Known rows, with every way that one mark hangs from another
N{Y{H{B}}}: [-2.827 -0.742  0.938 -0.681 -0.313 -0.686  1.899  2.721 -0.376 -1.490
 -2.540  1.593 -0.160  1.294 -0.744 -0.931  1.834 -1.356  1.084  0.888
  2.601  2.316  4.347]
M{H N P R{B} Y}: [ 4.094  2.004  1.308  0.375  1.732  1.430 -1.552 -5.090 -0.039  0.884
  1.550 -1.520  0.517 -3.606  1.860  0.112 -0.677 -0.353 -0.286 -1.187
 -7.209  3.138 -1.016]
M{P Y}: [ 1.449  0.722  1.837 -0.014  0.848  0.940 -0.268  0.335  0.074  1.674
  2.140 -0.561 -0.140 -1.140  0.997  1.316  1.740 -0.319  0.721 -3.123
 -0.362 -1.075 -0.035]
H{B{M{R} N U}}: [ 0.313 -2.073 -2.193 -0.854 -0.883 -1.351 -0.791  1.526 -0.249  0.541
  1.254  0.217  0.568  0.974 -0.244 -1.098 -1.339  1.271 -0.443  4.082
  1.124  2.448 -1.696]
H{B{M{N P U Y}}}: [-3.942 -1.663  1.399 -0.831  0.525  0.697  0.187  3.407  0.290  1.273
 -0.491  0.894 -0.410 -0.362 -0.420  0.665  0.820  2.527  0.617 -0.830
  0.682 -1.273 -2.417]
R{B}: [ 2.078  0.434  1.349  0.480  0.335 -0.678 -0.886 -2.017 -0.241  0.208
  2.102 -0.126  0.614 -0.849  0.313  0.091  1.360 -2.294  0.233  0.166
 -0.570 -2.152  1.583]
N{Y{H{B{M{U}}}}}: [-4.569 -2.891  0.915 -0.684 -1.082 -0.983  1.624  3.900 -0.802 -0.851
 -3.054  2.207 -0.641  1.938 -0.863 -1.243  1.933 -0.570  0.811  1.156
  4.272  0.837  3.295]
B{U}: [ 1.312  1.149  0.349  0.181  0.210 -0.887 -0.408 -0.702  0.804  0.163
  1.394 -0.190  0.602  0.531 -0.098  0.516  0.724  0.557 -0.278  0.051
  1.185 -0.120  0.927]
M{H R{B{N}} U Y}: [ 1.027 -0.799 -1.224  1.120  1.496 -0.743 -2.276 -3.829 -0.652 -0.788
  4.085 -3.232  0.400 -2.230  1.406 -0.087 -2.336 -0.052 -1.718  0.584
 -4.255 -0.765 -1.642]
N{Y}: [-0.647  1.382  2.633  0.401 -0.361 -1.337  0.953  1.076 -0.339 -0.428
  1.213  0.909 -0.565  0.408 -0.018 -0.177  2.433 -1.145  1.832 -1.696
  1.338 -1.543  2.541]
N{Y{H{B{M{P} U}}}}: [-0.838 -1.735 -0.200 -0.984 -0.993  0.749  2.481  2.638 -0.081  0.983
 -5.018  2.759  0.120  1.149  0.477 -1.137  1.748 -0.456  0.261  0.744
  2.603  4.157  1.743]
Y{H}: [ 1.453  0.546  0.474 -0.301 -0.415 -0.101  0.024 -0.994  0.082 -0.157
 -0.480  0.167  0.383  0.410 -0.593 -0.031  1.411 -1.791  0.557 -0.295
  1.856  0.916  3.479]
H{B{M}}: [-1.854 -1.748  1.948 -0.874 -0.458 -0.491 -0.388  3.941 -0.751  0.646
  1.483  1.390 -0.471  0.623 -1.186  0.028  2.046 -0.198  1.410  1.333
  2.649 -0.486  2.033]
Y{H{B{M U}}}: [-0.074 -2.236 -1.024 -1.253 -0.862  0.271 -0.084  1.747  0.004  0.074
 -2.438  1.368  0.509  1.335 -0.844 -0.154  0.576  0.200 -0.428  2.767
  2.953  3.456  2.357]
R{M{H{B} N U}}: [-3.802  1.054  1.401 -0.011  1.485 -0.888 -0.512  0.886  0.820 -1.813
  0.086 -0.559  0.206  0.127 -2.273  0.199 -1.294  0.253 -0.889 -0.290
 -0.624 -0.611  0.456]
Y{H{B}}: [-1.319 -1.208  0.037 -1.028  0.044 -0.113  0.577  1.818 -0.023 -0.907
 -1.104  0.443  0.553  1.132 -1.324 -0.358  1.159 -1.117  0.237  1.882
  2.607  1.974  3.665]
H{B{N{Y} U}}: [-3.231 -0.154 -1.418  0.044  0.062 -1.608  1.986  2.607  0.444 -1.322
 -0.514  0.442  0.147  1.438 -0.643 -0.341 -0.401  1.465  0.015  1.644
  1.850 -0.639 -0.644]
B{M{U Y{H}} N}: [-0.443 -1.773 -1.740 -0.160 -0.849  0.733 -1.025  0.329 -0.791  0.290
  0.435 -0.542 -0.358  0.151  0.097  0.740 -0.837  0.407 -0.113 -0.241
  1.997 -1.957 -0.972]
B{H N{Y} U}: [ 0.069  1.749 -1.169  1.576  0.097  0.396  1.735 -0.154  0.541 -1.184
 -0.244 -1.196 -1.239  1.024  0.304  0.051 -1.058  0.118 -0.776 -2.039
 -0.991 -3.084 -1.608]
B{M{R Y{H}} N U}: [ 4.019 -1.184 -3.126 -0.635 -1.336  0.770 -2.304 -1.908 -0.661  0.733
  0.142 -0.679  0.610 -0.119  1.191  0.054 -2.045  0.417 -0.726  1.872
 -0.518  4.125 -1.561]
M{N R{B} U Y{H}}: [ 1.859 -0.221 -0.965 -0.103  0.288 -0.243 -1.961 -4.147  0.008 -0.707
 -0.997 -0.724  1.382 -1.000  1.263 -0.493 -1.080 -0.843 -1.051  1.759
 -2.769  2.738 -0.077]
N{Y{H}}: [ 0.308  1.014  1.352  0.011 -0.749 -0.367  1.337 -0.332 -0.283 -0.779
 -1.685  1.184 -0.130  0.885  0.017 -0.595  1.921 -2.071  1.418 -1.214
  1.624  1.192  4.031]
R{B{H U} M{N P}}: [ 5.153  3.108 -0.410  1.108  0.902  2.232 -0.351 -3.537  1.183  0.869
 -2.883 -0.703  0.804 -0.349  1.074  0.079 -1.836 -2.836 -2.950 -2.309
 -4.314 -0.857 -3.371]
Y{H{B{M{U} N}}}: [-3.401 -3.103 -2.129 -0.830 -1.004 -0.483  1.004  2.805 -0.331 -0.296
 -1.456  0.509 -0.066  1.573 -1.497 -0.823 -0.650  0.441 -0.270  2.823
  3.717 -0.883 -0.082]
H{B{M{Y} N}}: [-2.155 -2.082 -0.214 -0.625 -0.130  0.528 -1.116  3.870 -1.022  0.421
  2.935 -0.087 -0.705 -0.164 -0.813  1.250 -0.186  1.387  0.964  0.799
  0.971 -2.444 -1.518]
H{B{N{Y}}}: [-3.915 -0.233  0.277 -0.059 -0.047 -1.331  2.143  3.010 -0.239 -1.067
  0.527  0.556 -0.578  0.918 -0.938 -0.608  0.564  0.286  1.268  1.044
  1.802 -2.285  0.219]

Rows
[-1.871 -0.421 -2.279 -0.333  0.460 -1.105  0.696  1.412  0.779 -0.618
  0.847 -0.759  0.635  0.950 -1.069  0.105 -1.086  1.765 -0.854  2.575
  1.666 -0.988 -1.089] => H{B{N U}}
[-2.578 -0.719  0.372  0.590 -1.317 -1.416  1.274  1.636 -0.658  0.211
  0.914  1.001 -1.111  0.861 -0.118 -0.669  0.542  0.380  1.371 -1.163
  2.940 -4.458 -0.785] => B{M{U} N{Y}}
[-0.002  1.451 -0.798  0.149 -1.181 -0.297  1.888 -0.549 -0.232 -0.952
 -1.294  0.471 -0.136  0.821 -0.172 -0.683  0.129 -1.414  1.116 -0.162
  1.354 -0.513  1.398] => B{N{Y{H}}}
[ 3.404 -0.602 -0.635 -0.708 -0.504  2.331 -0.646 -0.444 -0.091  2.211
 -1.892  0.709  0.441 -0.405  1.392  0.995  0.614  0.150 -0.460 -1.351
  0.423  2.935  0.095] => B{M{P Y{H}} U}
[-1.721  1.263  0.356 -0.276  2.310  1.543  0.279  0.188  1.338 -0.257
 -0.571 -1.033  0.207 -1.679 -0.327  1.561 -0.710  3.281 -0.676 -0.734
 -3.633  2.484 -1.545] => M{H{B{U}} N P Y}
[ 1.607  0.510 -0.831  0.425 -0.059  0.322 -0.612 -1.547  0.052  0.329
  2.277 -0.917 -0.378 -0.951 -0.626  0.734 -1.242  1.757 -0.009  0.208
 -0.962 -0.887 -0.786] => B{M{H} N U}
[ 1.602  1.895  1.332 -0.305  0.267 -0.296 -2.158 -1.682  0.015  0.008
  2.550 -0.682  0.285 -1.098  0.361  0.602 -0.150  0.776  1.310 -0.039
 -2.345  1.781 -0.516] => M{N R Y}
[-1.307  0.725 -0.229 -0.199  0.290  0.303 -0.614 -0.986  0.686 -1.086
 -1.191 -0.522  0.270 -0.064 -0.398  1.032 -0.217  0.933  0.164 -0.673
  0.176 -0.374  0.273] => M{N U Y{H}}
[ 4.193  0.614 -0.052  0.703  1.081 -0.918 -2.083 -5.318  0.053 -0.448
  2.205 -1.626  1.124 -1.632  1.323 -0.595 -0.807 -1.094 -1.550  1.721
 -4.047  3.826  1.637] => M{H R{B{U}}}
[ 1.790  0.232 -1.394  0.054 -1.044 -0.354 -0.470 -0.385  0.085  1.061
  1.490  0.129  0.040  0.376 -0.247  0.520 -0.776  1.067  0.143  0.845
  1.429 -2.040 -1.771] => B{M N U}
[ 1.669  1.627 -2.126  1.231  0.503  0.726  0.378 -0.773  0.959 -0.492
  0.899 -2.329 -0.548  0.688 -0.157  0.702 -1.877  0.446 -1.565 -0.688
 -1.134 -3.112 -2.039] => B{H N U}
[-3.909  0.114  2.604 -0.675 -0.854 -0.719  1.122  3.861 -0.378 -0.366
 -0.832  2.781 -1.004  0.369 -1.294 -0.368  1.980  0.820  2.739  0.460
  1.018 -0.432  1.047] => H{B{M{N{Y}}}}
[-4.998 -0.957  2.186 -0.474 -0.242 -0.723  2.821  3.682  0.290  0.683
 -2.795  2.645 -0.831  0.675 -0.465 -1.208  1.926  1.422  1.496 -0.701
  2.052 -1.151 -0.946] => H{B{M{N{Y} P U}}}
[ 2.980 -0.350  0.984  0.024  0.372  0.387 -3.349 -1.697 -0.762  0.449
  3.480 -1.145 -0.206 -1.607  1.132  1.032 -0.593  1.073 -0.270 -0.216
 -2.675  4.106  0.852] => B{M{H R Y} U}
[ 0.765  1.134 -2.343  0.271 -0.841 -0.457  1.830 -1.495  0.432 -1.145
 -2.583  0.323  0.367  1.048  0.162 -0.524 -0.710 -0.251 -0.116  0.543
  1.334  0.856  0.377] => B{N{Y{H}} U}
[-1.049 -1.396 -1.307 -0.914  0.746  0.781 -0.804  1.588  0.293 -1.155
 -1.329 -0.325  0.901  0.569 -0.417  1.133 -0.094  0.696 -1.293  1.767
  1.126  3.600  1.887] => M{Y{H{B{U}}}}
[ 0.835  0.727 -0.770  1.244 -0.924  0.835  1.178  0.566 -0.240 -0.202
 -0.407 -0.185 -1.686  1.084  0.271  0.093 -0.831  0.187 -0.058 -1.837
 -0.308 -2.893 -1.824] => B{H M N{Y} U}
[-1.421  1.700  1.110  0.105  0.644 -0.591  1.682 -1.042  1.551  1.003
 -0.756  0.460  0.253 -0.173 -0.183 -0.225  0.879  0.948  0.540 -1.972
  0.661 -2.197 -1.416] => M{N P U}
[ 3.926  2.398  1.342  0.209  0.775  1.629 -1.950 -2.755 -0.001  1.608
 -0.064 -0.064  1.117 -1.942  1.318  0.995 -0.416 -2.795 -0.670 -2.959
 -3.659 -1.473 -2.659] => R{B M{N P Y}}
[-0.482  1.100  0.876 -0.042 -0.010 -2.274 -0.499 -1.507  0.968 -0.287
  0.996 -0.271  0.514  0.074 -0.201 -1.084  0.019  0.830  0.483  0.971
 -0.169  0.764 -0.385] => M{N R U}
[-1.791 -1.875 -0.017 -0.917 -1.178 -0.080  1.224  2.890 -0.478 -0.675
 -3.608  2.416 -0.007  1.755 -0.527 -0.759  1.386 -0.204  0.410  1.942
  2.922  3.550  3.072] => N{Y{H{B{M U}}}}
[-4.700 -1.775  1.513 -0.672  0.402 -0.195 -1.085  3.813 -0.049 -0.192
  0.711  0.714 -0.618 -0.165 -1.274  1.196  0.421  2.684  0.767  0.602
  1.046 -1.775 -0.978] => H{B{M{N U Y}}}
[ 4.579 -0.040 -1.971  0.550 -0.558  1.301  0.167 -1.301  0.263  2.080
  0.186 -1.130 -0.541  0.316  1.473 -1.091 -1.697 -0.155 -1.273 -0.785
 -2.162  0.741 -3.714] => B{H M{P R} N U}
[ 3.976  1.551 -1.662  1.197  1.325  1.096 -3.227 -4.029 -0.373 -0.540
  2.407 -2.627  1.044 -1.999  0.901  1.848 -3.552 -1.420 -2.769 -0.998
 -4.664 -1.167 -2.234] => R{B{N U} M{H Y}}
[ 1.808 -0.542 -2.017  1.451  0.599 -0.794 -0.432 -2.847 -0.101 -0.383
  1.887 -2.850 -0.075  0.019  1.254 -1.534 -2.207 -1.795 -2.467  0.921
 -2.733 -2.741 -2.512] => M{R{B{H N}} U}
[ 2.939  2.465  0.577  1.311  0.610  0.607  0.763 -3.508 -0.625  0.485
 -0.098 -0.419  0.130 -1.422  1.302 -0.732 -1.138 -3.911 -0.767 -3.121
 -3.703 -1.857 -1.148] => R{B{N{Y}} M{H P}}
[-0.611 -0.788 -1.025 -0.011 -1.534  0.075  2.948  0.350 -0.295  1.253
 -3.263  1.364 -0.547  0.753  0.708 -1.508  0.466 -0.768  0.663 -1.542
  2.955 -1.399 -0.925] => B{M{P U} N{Y{H}}}
[-0.954  0.277  1.651  0.700  2.230  0.660 -0.245 -0.767  0.355  0.581
  2.247 -1.878 -0.470 -1.852  0.648  1.245  0.584  1.078 -0.489 -3.826
 -1.491 -1.311  0.264] => M{H P U Y}
[-6.609  0.663  2.241  0.352  1.361 -1.525  1.814  1.860  0.697 -2.483
 -1.047  0.222 -0.879 -0.102 -1.728 -0.415  0.648  2.101  0.841 -0.420
 -0.404 -0.577  1.627] => M{H{B} N{Y} U}
[ 2.686 -0.947 -0.456 -0.506 -0.701  1.521 -1.987 -0.254 -0.473  0.527
 -0.384  0.389  0.367 -0.011  0.399  1.483  0.366  0.187 -0.265  0.061
  0.947  2.297  1.323] => B{M{Y{H}} U}
[ 2.351  1.110  1.690 -0.681 -1.302 -0.832 -1.341 -1.218 -0.254  1.180
  1.547  1.100 -0.035 -0.460 -0.140 -0.794  0.599  0.159  2.061  0.810
 -0.669  1.726  0.055] => B{M{N R}}
[ 2.915 -0.385  1.633  0.930 -0.163  1.573 -1.223 -0.904 -1.044  0.763
  1.362 -0.374 -0.964 -0.506  0.489  0.240  0.728 -2.915 -0.262 -1.273
 -1.858 -3.316  0.594] => R{B{H M}}
